Known rows, with every step that occurs:
varu -> viduloz -> zumop -> neve: [ 44.9  36.3   8.8  23.3  11.2 -75.5   0.5  -0.7  13.3   4.8  -0.4   5.6
  -7.2 -13.4  20.7 -29.7  22.8 -30.2 -20.5   2.5  39.9 -19.0]
neve -> zumop -> viduloz: [ 21.9 -36.3  19.8  41.3 -12.9 -44.4  14.9 -31.5   1.1  28.6  25.5 -18.6
  21.5  23.4  22.0 -28.8  41.6  -1.6 -10.5 -18.5  40.4 -32.9]
zumop -> neve: [ 35.2 -15.6  24.7   7.4   9.9 -57.4   2.5   7.6  32.9   2.4  40.5  -2.6
   1.8  -0.5  19.3 -27.9  45.8 -25.2 -22.1  -3.4  49.3 -21.8]
neve -> zumop -> viduloz -> dalot -> toripu -> varu: [ 32.1 -32.2  32.1  23.3   2.0 -30.3  14.7   3.4  12.4  25.1   3.5 -18.1
  36.6  42.5  16.9  -1.9  27.3  11.6 -36.2  15.5  41.7 -33.5]
neve -> zumop -> viduloz -> varu -> toripu -> dalot -> gomi: [ 29.9 -15.9  27.8  10.0  20.1 -17.6 -22.2  -4.7  26.3  -5.1  33.3 -25.2
  23.2  49.0  48.2   5.1  32.9  20.6 -20.4  -9.1  44.3 -19.7]
varu -> toripu -> dalot -> gomi: [ 40.8  -1.9  34.6 -28.2  35.1 -19.7 -13.3  10.3  50.0 -49.0  45.6 -23.3
   1.4  10.5  38.0  -8.2  30.7   0.1  -8.0  -7.8  45.3 -30.6]
gomi -> dalot: [ 28.6 -26.3  32.3   0.3  14.8 -34.0  -4.2 -29.2  10.9 -19.3  31.4 -17.7
  22.9  -2.2  24.7 -25.8  52.1 -20.8  25.0 -10.7  23.5 -16.7]
varu -> toripu: [ 50.9 -10.0  22.6   0.1  15.8 -39.5  -6.8  -7.1  27.7 -14.7  38.8 -42.1
  -8.2  -6.1  37.0 -13.4  54.4  -8.3  -6.4 -21.9  44.9 -22.8]
gomi -> dalot -> toripu -> varu -> viduloz: [ 44.7  13.4  19.6 -22.4  17.8 -28.9  -4.9  -0.8  10.6 -14.0  -8.0  -4.8
  22.9  -5.4  18.4 -23.5  42.1  -5.7   8.9  10.1  -0.7  -2.3]
toripu -> dalot -> viduloz: [  7.5 -15.2  61.4 -22.3   8.8 -25.3  33.7  -3.8   9.3 -24.1  35.7 -11.8
   1.2  -3.1  41.2  -6.6  17.5 -18.8   2.4   0.6  47.9 -24.0]
gomi -> dalot -> toripu: [ 31.6 -18.9   4.5 -25.3  28.4 -25.7  -1.0 -11.1  14.8  -3.7  12.5 -24.4
   9.6  -0.4  25.1 -29.5  47.4 -17.1  22.4  -0.4  15.9 -18.1]
gomi -> dalot -> viduloz -> varu: [ 10.5 -14.1  46.5  -8.2  26.6 -15.1   1.9 -13.1  -7.7  -7.7  32.8 -28.5
  15.6  -2.2  47.7  14.7  37.4 -17.1  32.2 -14.6  25.8   4.7]
gomi -> dalot -> toripu -> varu: [ 38.0 -11.5  21.1 -31.6  22.1 -17.2  -8.9   4.6  26.5  -6.9   6.2  -4.3
  21.2   8.0  12.9 -18.7  51.5 -12.0  12.7   9.3  -0.8  -5.5]
neve -> zumop: [ 31.9 -46.9  26.4  27.9  10.7 -49.3   8.0 -32.5  21.7  15.9  38.9  -7.1
   1.0  24.5  24.2 -28.2  42.9 -25.0  -3.1 -25.0  43.6 -16.0]
dalot -> viduloz -> zumop: [  6.2   5.0  26.1   2.7  23.2 -36.0  25.1   3.4   5.1  23.1  17.3 -14.0
 -20.3 -11.7  27.0   1.4  11.4 -33.1  15.8 -12.4  35.8 -21.1]
neve -> zumop -> viduloz -> varu: [ 30.6 -30.2  34.5  35.4   6.6 -33.5  -1.7 -29.4  -3.3  36.6  22.0 -28.6
  15.2  39.3  33.5  -7.8  46.4   4.6 -11.5 -14.5  37.7 -12.0]
toripu -> varu -> gomi -> dalot -> viduloz -> zumop: [ 12.0  13.1  27.2  -5.0  14.2  -5.0 -17.3   8.7  34.3 -12.6  37.6  33.6
  20.7   7.1   9.7  23.5  24.7 -15.0  32.9 -10.1   9.7  -7.1]
neve -> zumop -> viduloz -> dalot -> toripu: [ 26.9 -37.2  14.5  28.3   6.7 -38.8  23.7 -11.0   1.8  26.7   9.4 -36.3
  28.4  34.2  28.2 -10.6  22.6   7.3 -27.0   8.3  55.5 -45.2]
varu -> viduloz -> dalot -> toripu: [ 51.3  14.4  31.6   1.0  36.7 -45.6  27.0  -4.2  -5.8  -9.4  -7.0 -49.0
   0.4  -4.1  29.8 -10.8  11.2  -6.5 -17.4  17.7  53.0 -31.9]
viduloz -> dalot: [ 39.8 -27.7  62.6  10.3  30.3 -34.9  18.7 -14.0  11.3 -15.3  28.6 -42.6
  11.6  13.2  22.7   0.5  23.1 -15.9 -10.4  10.0  63.2 -34.4]
neve -> zumop -> viduloz -> dalot -> toripu -> varu -> gomi: [ 28.8 -23.5  18.0  25.1   4.5 -16.1   2.7   3.5  24.3  18.5  24.8  -5.2
  38.7  47.9  13.7  12.6  20.4  17.5 -22.2   7.1  46.6 -37.4]
viduloz -> varu -> gomi: [ 40.5  -2.2  43.8  -6.3  47.7  -2.4 -25.5 -17.9  24.1   3.7  53.6 -26.3
 -17.5  27.4  22.8  16.9  36.8  -7.2  22.9 -16.2  37.6  -1.1]
zumop -> viduloz: [ 25.0 -10.4  36.2  14.0  -5.4 -30.8  16.9 -19.4  -7.4  18.6  13.9 -40.7
  13.7  -1.9  12.8 -25.4  42.0   4.1  -2.1  -7.1  32.4 -41.0]

Rows:
[ 31.2 -17.9  56.5  -3.2  63.4 -16.3   9.0   4.6  28.0 -19.6  37.5 -40.3
  10.6  17.7  13.1   8.0   4.3  -8.1  -3.8   5.2  55.5 -40.5] | viduloz -> dalot -> gomi
[ 38.5 -23.9  33.7  21.1  -7.0 -33.0 -15.4 -20.5  12.9  -0.9  27.1 -28.3
  24.9  45.3  54.2  -0.3  45.6  12.4 -26.6  -6.6  48.7 -13.8] | neve -> zumop -> viduloz -> varu -> toripu -> dalot
[ 18.2  -6.5  49.5  12.6  32.2 -14.8  15.9   2.6   3.1  -4.6  18.7 -49.6
  31.3  15.4  11.2   4.5   6.9  17.2 -10.3   8.9  49.9 -56.3] | zumop -> viduloz -> dalot -> gomi
[ 41.0   3.8  17.9 -33.6  34.8   0.3  -7.6  19.7  45.4   9.8  28.9   1.1
 -10.6  15.9  -0.7  -3.7  35.1  -2.1   6.6   1.8  14.2 -13.0] | dalot -> toripu -> varu -> gomi
[ -1.2   9.1  -9.1   8.3  12.9 -31.0 -10.9   9.8  32.8 -12.6  55.8  30.6
  17.6  -5.3  28.5  13.2  21.2 -24.7  28.3 -17.5  42.1 -23.3] | varu -> gomi -> dalot -> viduloz -> zumop -> neve
[ 45.9  -5.9  30.9 -35.2  29.5 -14.5   5.0  17.9  32.9  17.8   3.5 -14.9
 -10.8   9.1   3.0 -19.2  41.8 -10.0  -7.6   8.9   7.0  -8.7] | dalot -> toripu -> varu
[ 22.1  11.7  14.7 -11.2   0.1 -51.6   0.3  29.6  40.8 -28.3  34.0   2.8
   2.1  -5.1  57.0   4.3  25.0 -19.9 -26.3   1.8  62.2 -25.3] | varu -> toripu -> dalot -> viduloz -> zumop -> neve
[ 48.1   3.2  51.8 -32.8  55.7  -5.0 -33.6   8.1  41.2 -34.8  39.9 -38.3
  -5.9  31.3  49.5  15.2  33.6   1.6  -5.5  -1.5  40.0  -3.6] | viduloz -> varu -> toripu -> dalot -> gomi
[ 24.9 -10.3  53.9 -32.3  43.5 -11.8   3.4  -1.7  40.4 -34.4  38.2  -9.9
   2.5  18.7  18.8 -19.1  15.0 -11.4   4.3   3.4  36.6 -29.4] | toripu -> dalot -> gomi
[ 45.5  27.2   5.4 -18.2  21.8 -34.3 -11.9   2.9  16.6  -3.8 -24.1   5.9
  14.0  -0.4  13.7 -19.6  33.1 -16.8  10.4  17.3  -6.1  -3.3] | gomi -> dalot -> toripu -> varu -> viduloz -> zumop
[ 25.0   8.4   7.7 -10.9  24.7   6.2 -20.8  -9.8   2.5  12.9  20.1 -35.6
  20.7  22.4  27.8   8.5  39.7  19.9  22.9  -1.2  20.1 -18.8] | zumop -> viduloz -> varu -> gomi -> dalot -> toripu
[  4.2   8.0  12.3   9.1  14.1 -53.4  19.5  24.5  18.8  23.1  25.9   6.2
 -10.9 -14.9  29.4   0.1  17.0 -35.7  -8.1  -7.1  45.6 -22.5] | dalot -> viduloz -> zumop -> neve
[  0.1   6.9   2.3   4.1  21.3 -14.8  -5.3 -12.2  19.4 -12.6  48.5  11.1
   9.3  -4.9  25.3  13.9  17.9 -22.2  48.2 -22.0  32.0 -23.7] | varu -> gomi -> dalot -> viduloz -> zumop
[ 32.8  -3.3  53.3   7.7  14.6 -16.0  -0.4 -17.5 -13.2  27.3   9.7 -51.5
   8.4  17.4  23.7  -3.6  42.6   9.1  -2.1  -1.3  29.2 -16.9] | zumop -> viduloz -> varu
[ 42.7  17.8  50.8  11.7  53.2 -36.3  15.8  -4.2   4.9 -29.3  15.4 -38.9
  12.9  -0.3  21.2  -1.3  -2.4   0.1  -6.8   3.3  52.6 -32.9] | varu -> viduloz -> dalot -> gomi
[ 22.5 -21.2  -8.1  17.4  14.5 -12.1 -21.9 -21.6   8.8  24.7  30.0 -14.1
  27.4  44.6  34.6   2.0  42.5  12.7  14.2 -12.5  28.7 -13.6] | neve -> zumop -> viduloz -> varu -> gomi -> dalot -> toripu
[ 25.7 -43.0  37.6  48.8  -4.9 -45.7  20.7 -26.0  -1.6  14.0  23.0 -30.9
  36.7  33.5  27.4  -8.0  26.3   3.5 -24.4  -1.1  61.9 -46.2] | neve -> zumop -> viduloz -> dalot
[  3.1  -2.5  17.1   2.0  15.5 -33.9   9.3  -9.3   1.5  -0.4  17.7  -5.8
  10.8 -11.9  33.3  -1.3  25.1 -32.4  34.3 -12.4  23.9 -16.8] | gomi -> dalot -> viduloz -> zumop
[ 10.4   1.1  44.8  -7.0  40.0  -0.2   3.9   0.3   8.1  10.6  58.0 -25.3
 -16.3   7.6  38.1  35.2  20.9  -7.8  30.1 -26.3  43.7  -1.1] | dalot -> viduloz -> varu -> gomi
[ 46.9  34.9  21.1  19.0  21.2 -58.2   7.7 -22.8  -1.0   6.5  -9.6 -15.9
 -16.4 -12.1  19.4 -29.1  19.4 -27.2   2.7  -3.0  28.2 -18.8] | varu -> viduloz -> zumop
[ 14.6 -10.0  74.6 -27.5  26.1 -13.0  17.3  -2.2   7.1 -15.9  31.4 -21.9
  -3.9  14.2  51.0  13.8  18.9 -16.1   3.8   6.0  45.0  -1.4] | toripu -> dalot -> viduloz -> varu
[  0.3  -9.6  15.8   0.4  15.1 -10.3   2.3 -14.3  14.9 -22.7  64.4   1.8
  16.5 -10.2  29.7  11.0  29.4 -11.4  48.6 -29.9  37.5 -23.3] | varu -> gomi -> dalot -> viduloz
[ 35.4  -5.0  36.6  -4.2  41.7  -0.3 -35.3 -27.1  21.2 -16.9  53.0 -15.8
   9.7  25.4  29.6  15.3  44.7  -8.8  37.6 -15.3  28.7   2.9] | viduloz -> varu -> gomi -> dalot
[ 40.5  -1.0  48.1  -4.3  18.8  -5.9 -17.3   1.5  43.8  -9.2  49.6  14.5
   4.1  16.3  -4.1   4.5  38.3  -5.7  11.2 -10.6  20.6 -10.0] | toripu -> varu -> gomi
[ 57.2  12.5  79.4  10.7  18.1 -38.7  10.4  -0.9   7.3 -25.5   2.4 -14.7
  24.0   5.7  12.4   4.4  20.8  -2.2 -24.4  16.4  37.4 -13.1] | toripu -> varu -> viduloz -> dalot
[  2.6 -21.3  31.9  -2.1   9.6 -29.3  18.0 -14.1  -2.7 -14.4  36.8 -15.8
  20.8 -18.1  36.3  -6.7  36.4 -21.2  32.0 -19.9  29.1 -16.6] | gomi -> dalot -> viduloz
[ 10.2  -2.2  63.3 -26.5  30.0   1.2   6.4  -2.9  18.5 -24.5  52.0  -8.3
  -3.9  20.3  48.9  29.1  13.4  -8.4  16.6  -4.2  50.4  -6.8] | toripu -> dalot -> viduloz -> varu -> gomi
[ 33.0   3.8   9.4  10.5  16.9 -61.0  -7.2  10.2  36.2  17.4  19.2   9.2
  -9.7   5.8  15.4 -22.7  31.3 -39.9 -17.5   5.3  39.5 -23.7] | viduloz -> zumop -> neve
